What can hang from each mark:
Z: C L
U: X
L: Z
S: L
C: G S X Z
X: U
G: C L

Each row was made from one small tree. Brackets hold a mark, then the marks that hang from it, in alphabetical order. Every link used is in the known rows. Write each row's tree.
Known rows:
[U X]: [-17.8   6.5 -43.0 -72.9 -20.6  -5.7  19.6 -26.1 -20.3   4.8   0.2 -29.7
  -6.6 -26.8  15.1  40.9   8.5  31.4  44.2  -6.7  -6.2 -19.9  -6.1   6.6
  44.3 -25.0  38.5  26.1]
[G L]: [  3.2 -22.4   8.3 -40.9   2.6  26.2   5.8 -10.7 -34.7   3.2  -6.9 -32.6
  27.3 -26.8   1.1  34.7  -8.2  12.8  41.9 -12.8   1.6 -25.1   0.8   5.3
  63.9  -7.2  24.7  22.9]
[S L]: [  4.8 -22.6 -18.4 -35.7 -11.5  25.7   5.5  26.5   4.1   8.9  22.1 -27.9
   4.0 -39.5  16.7  30.5  11.0  37.0  44.6 -12.0 -12.5 -23.0 -34.4 -11.0
  68.9   1.6  22.5  29.6]
[G [C X]]: [ 14.6   1.1   3.2  -1.3  -1.6 -17.2 -11.8  -8.4 -49.9  22.4 -42.9 -20.4
  38.7 -11.5  37.2  29.1 -15.6  21.8  35.8 -13.3  10.9  -3.2  -8.1  -0.7
   8.5  -2.3  14.7 -13.3]
[S [L [Z [C X]]]]: [-27.6  -4.7  -0.7 -20.7 -27.1  19.0 -16.9  50.5  60.0 -17.6  10.7   7.2
 -22.6  -1.5  32.2  42.0 -17.7 -12.1  72.4 -13.9   5.6 -17.0 -21.2 -20.5
   8.1  24.7   4.4  32.5]
[C Z]: [ -3.9   3.2   2.9 -48.0  -8.5  -8.9   9.8   2.7  -2.9  42.0   8.2 -48.4
   1.0 -42.8  -0.7  28.4 -29.3  35.3  49.6   4.9 -23.9 -17.8 -53.3 -11.5
  36.0 -55.5  26.4  30.3]
[Z C L]: [-24.2   6.6 -18.1 -11.2  -4.8   5.0  16.0  18.1  27.3 -29.9  28.2  -9.0
  35.8 -18.0  26.7  34.8   3.5  22.8  25.9 -24.9  -6.8 -51.3 -26.1   3.4
  32.2  -1.5  47.2   6.8]
[G [C S X]]: [ 29.1   1.5  15.4  25.4  -2.2 -31.2  12.9   4.5 -69.0  20.0 -44.1 -11.4
  48.0 -11.4   8.1  23.0   7.1  43.2  32.0   5.9  17.5 -11.5   5.1   6.8
   6.0   3.8   7.6 -27.9]
[L Z]: [-30.5   7.8 -12.2 -25.5  -4.6  -7.9  10.4   6.2   0.9  13.5  23.5 -17.2
   9.1 -27.7  -3.6  53.4 -17.9  23.6  54.7  -3.1 -13.2 -11.2 -46.7 -26.5
   3.5 -13.0  13.0  36.7]
[S [L [Z [C [X U]]]]]: [-64.3  -7.7   2.4 -29.1  -4.1  -3.2  -4.3  51.0  59.7 -21.3   6.8  22.0
 -11.4 -14.5  53.1  59.6 -10.5   3.0  74.8 -42.9 -11.7 -36.5 -12.8  -7.1
  18.3  42.6   5.7  27.7]
[C S X Z]: [  2.3   8.7  26.2 -19.5 -19.5 -37.6  31.6  10.8 -28.1  41.3 -22.3 -38.9
   0.4 -16.9 -18.5  23.4 -16.6  47.3  42.4  28.2  -8.5  -7.1 -22.3   2.7
   6.4 -43.9  -2.6   9.7]
[L [Z C]]: [-35.8   8.1 -12.8 -21.2 -18.8   6.1   0.6  12.2  40.6 -21.5  27.1   3.6
  14.2 -26.1  11.6  54.6 -17.4  -3.4  69.8  -5.1  -7.9 -55.0 -38.9 -22.5
  13.6  -4.5  37.1  25.7]
[Z [C G [X U]] L]: [-69.6  20.8  -1.2  23.0   7.9 -26.5  13.1  26.5  17.4  -0.7  -4.8   1.1
  18.8   4.5  64.7  50.3  20.2  41.9  20.5 -52.1  -8.3 -17.0  16.1  16.9
   7.6  64.3  22.8 -20.0]
[C G [S L] [X U]]: [-36.2 -16.1  13.5  23.7  -1.4 -15.2  21.9  50.4 -16.0  34.3 -10.3  -7.2
   3.8 -16.3  23.2  37.1  45.7  73.3  35.4 -18.7  -8.8  10.3  17.1  12.6
  38.6  67.8  -8.2 -16.5]
[Z L]: [-17.8   9.3 -21.2 -17.3   5.6 -10.1  29.3  14.6 -15.3   0.9  26.0 -28.3
  37.5 -23.1  11.9  35.8   1.4  49.9  12.4 -17.4 -17.5 -12.2 -34.2  -0.3
  20.0 -17.2  23.4  11.6]
[C G S]: [ -4.5  -1.8   0.2  30.7 -14.9 -10.8  24.5   7.5 -33.9  43.2  12.0 -27.6
  29.5 -27.2 -17.5  33.0  40.2  65.4  30.5  17.4  -6.6  -9.0   1.4  -4.0
  32.5  21.3  21.6 -16.5]
[S [L [Z C]]]: [-32.1 -11.4 -12.2 -33.3 -27.4  30.7 -11.4  49.5  68.9 -28.3  36.7   9.1
 -14.0 -29.8  16.4  48.1  -1.2 -10.6  75.8 -10.4  -8.3 -37.0 -47.0 -28.4
  41.9  13.7  28.3  43.8]
[G [C [X U] Z]]: [-20.1   7.3  27.4 -38.2  19.1 -41.3   1.3   5.4 -30.3  43.9 -54.5 -21.2
  20.0 -33.8  42.2  35.6 -37.9  37.4  51.0 -27.3  -7.5  -0.5 -26.8   6.3
   6.2 -22.0  13.1  -4.5]
[L [Z [C S]]]: [-22.0   6.3   3.9   0.9 -22.3 -11.0  20.2  19.9  20.5 -30.5  28.6  11.8
  26.0 -30.3 -17.0  48.3   8.1  14.9  66.6  13.3  -7.7 -60.5 -25.1  -7.7
  15.3  -2.1  26.9   8.4]
[C G S [X U]]: [-43.4   4.2  14.3  33.2   6.8 -43.6  29.3  11.5 -43.3  43.8 -15.0 -14.5
  30.3 -12.9  18.4  46.7  30.6  76.1  26.9 -13.2 -13.4  -0.3  28.3  11.3
  13.1  48.7   1.5 -30.0]

Write each row's tree:
[-46.9  20.9  27.5 -22.3  12.0 -64.5  52.8  39.4 -22.3  31.4 -10.2 -18.4
  20.0 -19.2   2.3  36.1  -2.2  76.6  22.7 -16.5 -21.3  -8.6 -20.0  22.7
  -0.6 -21.0 -10.8  -5.3] => [C S [X U] [Z L]]
[-74.1   8.4   4.1 -13.9   7.8 -26.0   8.8  14.6  31.2 -16.4  -0.8  16.0
  11.7  -9.4  49.8  66.8 -19.4   6.5  64.8 -30.3 -12.4 -45.3  -8.0  -4.7
  -3.0  29.2  18.4  15.9] => [L [Z [C [X U]]]]
[ 35.6 -10.8  23.2 -34.5 -16.3   2.6   2.3  54.7 -16.7  26.1 -19.2 -18.0
   5.4 -53.8 -23.0   9.7   9.1  39.2  56.3  12.5   4.0  -2.0 -56.9  -7.2
  53.3 -30.4  16.5   6.9] => [G [C [S L] Z]]
[-36.4  11.4  -1.0  -8.0 -21.1 -10.9  -2.8  13.3  34.3 -11.7   2.3   2.2
   4.0   4.5  26.7  48.9 -24.0  -3.4  64.3  -6.1   0.0 -33.5 -11.2 -16.9
 -17.3   7.7  13.0  20.3] => [L [Z [C X]]]
[-31.9  -1.1   9.6  27.2 -34.5  -5.9   6.4  58.8   5.5  38.5   7.8  -4.9
 -21.4  -2.0 -16.5  38.8  23.3  43.4  55.0  12.1   9.2  42.4  -4.6 -25.7
  -3.7  59.0 -28.4   5.5] => [C G [S [L Z]] X]
[-29.0  19.7   3.8  51.8 -22.7 -24.5  18.4  41.3   3.5   1.9  -3.8  -0.2
  19.7  15.5  10.8  27.0  40.6  49.6  13.7  -4.3  10.0  -6.0  17.8  18.2
  -5.8  48.2  13.5 -32.1] => [Z [C G S X] L]
[ -5.2  -6.1  16.7 -29.5   2.0  17.3 -15.8   0.5 -32.7  -0.7 -27.5  -8.4
  27.5 -33.3  -4.2  46.0 -29.3 -21.3  61.3 -16.2  20.0   6.0 -25.0 -17.0
  14.1   2.4  15.3  19.0] => [G C [L Z]]
[-23.6 -23.9  13.4 -10.7   5.4 -18.6  34.0  41.3 -21.0  13.8  -6.4  -5.4
  15.5 -22.4  22.5  40.5  31.0  62.8  40.7 -21.6 -15.4 -24.8   5.5  21.2
  53.6  31.5  -3.2  -3.9] => [C [S L] [X U]]
[-50.5   4.4  -0.5  11.6  10.3 -23.4   9.2   1.6 -20.7  52.0 -18.0 -23.6
  21.6  -7.6  50.0  54.6   9.1  57.0  30.4 -34.6 -12.6   2.8  16.6   3.0
  18.5  53.5   8.6  -7.1] => [C G [X U]]
[-21.6  20.5  12.5  -4.3 -19.7 -21.4  -5.1   9.0  -4.8  77.1 -22.0 -48.6
 -13.8 -11.2  12.4  27.5 -26.6  39.4  45.9   6.2 -10.4  35.9 -20.5 -16.6
  -0.2  -1.0  -1.5   4.3] => [C G X Z]
[-15.7  -8.4   9.5  -2.8 -29.3  -9.3  17.0  52.3   3.8  12.8   9.6  -3.7
  -8.2  -4.9 -14.0  36.6   5.3  31.6  56.9  13.4   4.4   5.0 -20.4 -13.9
   0.4  21.2 -26.8  19.7] => [C [S [L Z]] X]
[-43.8   4.4  -3.7  12.9 -32.2  18.3 -28.1  54.5  62.9   8.4   9.4   6.0
 -30.9   9.8  33.5  41.4   1.9  -3.2  71.1 -14.5   6.7  15.9 -10.4 -30.8
   2.0  68.4   0.0  15.8] => [S [L [Z [C G X]]]]
[-13.7  -2.8  22.9 -34.7 -15.6  17.9 -13.2   1.6 -11.2  50.0 -22.2 -48.6
  -9.4 -36.7 -10.2  23.5 -25.8  14.6  56.1  -0.9  -2.2  23.9 -16.1  -9.0
  52.1  -8.7  14.2  20.8] => [C [G L] Z]
[ 27.5   8.4  26.2 -19.1  -8.8 -23.3  13.2  15.8 -42.0  32.5 -24.5 -25.4
  30.6 -54.0 -21.3  19.7 -10.6  42.4  47.9  16.7   1.9 -15.9 -44.8  -2.3
  29.8 -52.9  27.3  -6.2] => [G [C S Z]]
[-56.0  24.2  11.6 -42.4  19.2 -50.3  29.2  27.9  -6.6  33.6  -9.4 -30.5
  10.7 -17.1  33.5  37.9 -34.1  59.0  23.9 -35.4 -25.3  -2.3 -33.0  14.5
   0.9 -17.4  -4.8  11.6] => [C [X U] [Z L]]
[ -4.2 -15.0   7.9  33.1 -30.9   2.0  12.2  44.4 -15.0  40.9  -6.5 -22.3
  -3.6  -5.3   0.9  18.1  45.7  55.7  31.3   7.0   6.5  26.5   8.4  -7.1
  33.8  53.2 -14.3 -11.1] => [C G [S L] X]
[-43.5   3.3  19.2   3.9 -16.2   7.3 -16.7   8.3 -16.3  42.8 -21.1 -19.9
  -8.4  11.7   1.6  46.2 -18.7  -4.8  54.3 -10.6  16.6  43.5  20.2 -19.8
  -8.9  46.4 -14.3  15.6] => [C [G [L Z]] X]
[ -2.3   0.0  27.3   2.5 -34.6  -6.8   1.4  55.7  -0.3  64.6 -13.2 -35.7
 -28.9 -15.6 -11.9  14.7  14.3  56.0  48.9  18.1  -1.0  40.7 -15.9  -9.4
  25.8  13.8 -18.0   3.0] => [C G [S L] X Z]
[-14.3  14.1  11.4  18.6 -14.3 -24.7  33.6  29.1  -2.0 -31.6   2.7  -1.1
  35.2   7.9  12.4  25.3  18.5  40.9  18.7  -3.6   7.3 -42.9   6.8  22.2
  -0.3   7.6  12.3 -15.2] => [Z [C S X] L]
[ 18.2 -17.4  24.7 -15.2   4.8   9.8 -16.9 -10.8 -66.4  15.7 -66.8 -22.9
  36.7  -0.7  29.7  24.7 -21.3  -4.7  36.3 -19.1  32.1   9.6  20.7  10.1
  26.6   7.9   5.6  -1.4] => [G [C X] L]
[-69.8  31.4  13.2  -9.4  10.7 -41.7  15.2  37.0  -4.6  61.0 -15.9 -33.2
  -1.5  -7.4  32.3  41.2 -12.5  65.9  24.6 -37.3 -21.3  37.4 -25.0   7.9
  -6.4  18.2 -11.9  -2.6] => [C G [X U] [Z L]]
[-26.7  12.8  -6.1  -3.3 -10.8 -11.1  12.9  22.1  14.3 -21.3  -1.3 -14.7
  21.0  12.0  42.4  28.5  -7.2  23.4  20.0 -19.3  -1.5 -30.4  -4.3  12.2
   2.2   9.5  21.8   2.4] => [Z [C X] L]
[-49.2  13.0 -13.0  12.4 -23.4   6.9 -13.2  16.8  48.1  11.5  24.1   1.9
   2.3 -17.3  15.7  55.7   3.6   4.2  65.2  -4.8  -4.1 -16.9 -23.6 -29.7
   4.0  32.1  33.1  14.6] => [L [Z [C G]]]
[ 21.4  -1.6  43.9 -48.2  -4.5  -2.4 -25.8   0.7 -41.7  37.8 -73.3 -34.5
   9.0 -13.3  12.1  16.6 -50.7  -9.1  53.4  -8.3  20.9  21.6  -4.8   4.9
  17.9 -28.5  -0.9   9.2] => [G [C X Z] L]
[-19.4  -2.4  50.8 -51.7  22.1 -17.2 -14.2  -0.3 -44.8  34.0 -79.3 -20.6
  17.9 -25.9  35.3  36.2 -46.8   5.9  56.5 -34.8   6.8   9.2  -0.1  16.8
  36.0  -8.8   2.1   0.8] => [G [C [X U] Z] L]
[ -9.0   4.7   0.9   8.8 -10.9 -11.5  34.5  28.5   4.8 -40.0  28.0   1.5
  43.0 -20.4  -3.6  27.7  29.9  44.4  22.2  -1.7  -4.0 -60.9 -16.4  17.8
  32.4  -4.7  42.4 -10.0] => [Z [C S] L]
[-22.2  12.7  -3.4  42.3 -16.1 -11.7  24.0  34.1   8.5 -11.9  24.2  -3.0
  29.4 -10.9  -5.2  30.4  47.1  54.5  18.7  -6.7  -1.0 -23.0  -4.1   7.9
  23.2  36.9  39.9 -24.3] => [Z [C G S] L]
[-15.3   1.4  35.2 -20.2 -16.5   2.2 -19.1   2.2 -15.8  61.5 -43.5 -51.1
 -19.1  -6.7   5.5  20.4 -32.6  13.4  49.7  -0.9   5.2  45.5  10.4  -5.3
  26.2   2.6 -13.0  16.6] => [C [G L] X Z]
[ -7.6 -15.6   3.8  24.7 -30.5  26.5   2.9  44.9  29.8  -3.2  23.6  -3.2
  10.7 -27.5   2.1  24.2  54.3  33.6  51.7   2.2   3.2 -32.0  -3.4  -0.7
  67.9  52.2  36.4 -10.7] => [Z [C G [S L]]]
[ -8.5  -4.5  24.3  15.6  17.7 -44.9  23.0   3.0 -71.2  12.3 -46.5  -1.1
  57.4 -22.4  27.4  43.7  14.6  56.5  32.9 -19.4   1.9 -22.0  11.3  22.2
  13.1  17.8   6.2 -34.7] => [G [C S [X U]]]
[-15.3 -12.6  10.7  -0.6 -14.6  37.2 -20.7 -11.1  11.5  -5.3 -12.3 -14.7
  15.4 -17.0  19.6  33.9  11.7  -7.9  49.7 -14.4   9.5 -24.6  21.4   2.1
  65.9  43.9  42.7   5.8] => [Z [C [G L]]]
[-30.2  28.9  -2.8 -13.5 -10.0 -14.7  11.5  34.5   9.8  52.5  13.6 -43.4
  -1.3 -25.1  -4.1  30.1  -7.0  50.8  27.7 -10.1 -17.1  34.8 -50.5 -14.0
  11.8 -13.6  13.0  12.4] => [C G [Z L]]
[-24.8  -4.1  21.8  15.1 -15.1   7.9   9.5  13.6 -21.9  24.9   1.0  -8.8
  10.8 -20.4 -42.3  48.2  13.8  20.3  53.8  10.5  12.5  21.5   8.6 -14.6
  17.4  36.7  -4.6   7.1] => [C [G [L Z]] S]
[-53.9 -10.1  25.9   2.6   6.8  10.6 -14.8  -3.9   2.3  -0.9 -41.3  -4.7
  17.1  -1.0  55.6  47.3   7.2   0.2  46.2 -45.7   7.0 -19.4  50.8  21.1
  45.1  68.3  18.2  -8.1] => [Z [C [G L] [X U]]]
[-25.7  -3.5  -0.6  17.1 -31.0   8.9  10.9  60.6  12.8  29.4  33.3  -3.3
 -12.5 -29.9 -32.9  40.9  35.0  45.3  58.6   7.2  -5.4  22.2 -28.5 -27.6
  22.2  45.7  -4.3  13.0] => [C G [S [L Z]]]
[-49.6  -1.1  39.3 -28.2   8.5 -14.0  -8.1  -0.2 -16.4  60.3 -46.5 -35.6
  -4.5 -18.1  21.2  41.4 -21.8  24.9  50.3 -31.3  -9.6  27.5  13.7  10.7
  32.7  20.6  -9.5  10.2] => [C [G L] [X U] Z]
[-25.3  30.9  25.6  24.7 -19.1 -43.9  26.7  43.5 -22.0  57.3 -11.1 -33.0
  -0.5   0.4 -19.3  17.1   6.2  68.2  19.4   6.8   2.7  46.9 -15.4   2.8
 -21.4  -0.1 -19.9 -13.2] => [C G S X [Z L]]
[-32.3  -2.8  34.9  26.3 -22.7  -6.3   6.2  16.8 -33.6  36.4 -24.3 -10.2
  -0.4   5.9 -30.9  43.1  -1.1  13.3  51.7   9.5  21.4  41.5  31.5  -9.0
 -14.4  49.8 -27.1   0.0] => [C [G [L Z]] S X]
[ 11.2 -24.4   3.1 -11.9 -26.1  20.7  13.5  38.6  27.8 -33.6  24.7  -3.1
  10.5 -33.1   5.7  25.3  41.5  29.7  51.6   7.5  -1.6 -62.8 -13.2   6.8
  76.0  11.5  37.7   6.7] => [Z [C [S L]]]
[-35.8  35.1   8.9   1.1 -14.5 -29.3   5.3  32.7  -2.1  61.2 -11.9 -45.8
  -7.2   1.8   7.3  21.5 -15.9  51.6  23.5  -8.2  -5.1  51.6 -32.5 -10.0
 -16.6   2.9  -9.1   2.5] => [C G X [Z L]]
[-42.7  -2.5 -14.3   1.5 -29.5  35.5 -20.5  54.2  72.2  -2.9  29.8   6.0
 -22.3 -23.7  13.4  47.9  13.1  -0.4  74.6 -14.5  -1.8  -6.8 -37.1 -35.7
  31.0  56.2  21.5  26.3] => [S [L [Z [C G]]]]
[ 31.2 -13.9  16.7   8.1 -10.5  -4.8   3.7  41.3 -44.0   9.9 -32.4  -9.6
  18.0 -14.5  10.7  12.0  22.5  37.3  35.4   2.6  20.1   3.5  -6.3   6.7
  27.8  19.7   1.7 -15.8] => [G [C [S L] X]]
[ 12.6 -21.4   8.2  -2.0 -23.7  -0.4  23.8  38.9 -17.1  14.7  -4.0 -21.5
   7.2 -11.0   1.4  18.5  18.9  53.6  36.6   9.0  -1.7 -10.5   1.8   3.4
  41.3  14.8  -6.1   1.2] => [C [S L] X]
[  2.4  -4.5  15.9   5.2 -23.4 -10.6   3.5  53.8 -20.2  13.8 -20.3  10.4
   2.3 -10.8  -5.6  32.3   3.0  21.6  55.7  -0.2  23.7  23.9 -24.3 -12.9
  -7.7  25.7 -18.3  -1.6] => [G [C [S [L Z]] X]]
[ 10.1  14.2  18.1 -28.8  -5.8 -24.7 -17.7   5.5 -30.7  48.8 -51.1 -35.5
  10.0 -21.9  23.5  21.2 -39.1  21.8  50.1  -0.5   6.5  17.6 -35.4  -8.2
  -2.2 -41.8   8.2   1.6] => [G [C X Z]]
[ -1.0  28.2  15.1 -23.0   0.4 -32.8  -4.3  26.3 -24.0  32.7 -41.9 -28.9
  14.3  -5.8  20.5  18.8 -36.1  29.4  26.2 -14.4   8.5  34.1 -43.9   1.2
 -21.9 -33.8   1.5  -0.1] => [G [C X [Z L]]]
[-66.1  -7.6  25.9 -32.7   3.4  -0.1  -5.4   6.0  22.4 -29.0 -22.7  15.7
  10.1  -4.5  40.4  65.8 -31.5 -25.4  68.5 -43.0   3.3 -42.4  16.5   9.3
  17.9  33.9   6.9  24.0] => [G [L [Z [C [X U]]]]]
[-22.7 -10.9  33.2 -39.6  -5.1 -29.1  28.9  50.4  -5.2  33.6 -14.6 -19.1
 -11.4 -33.4  10.7  29.4   3.2  64.0  52.8 -10.9 -18.4 -14.3 -23.9  14.8
  44.4 -12.9 -14.7  11.1] => [C [S L] [X U] Z]
[-11.5  13.0  40.3 -18.3  10.1 -57.3  18.2  17.7 -51.4  39.1 -53.9 -11.8
  28.5 -30.6  15.5  31.2 -10.2  53.6  46.7  -4.4  -7.4 -12.2 -17.4  15.5
  11.9 -19.3   5.8 -19.4] => [G [C S [X U] Z]]
[  8.7  28.0  31.8  -1.9  -3.6 -52.0  15.9  39.6 -45.7  31.9 -40.0 -20.3
  24.5  -6.9  -9.1  13.3 -21.1  52.3  21.9   3.9   9.3  24.0 -34.1  11.7
 -19.5 -30.6  -7.0 -18.9] => [G [C S X [Z L]]]
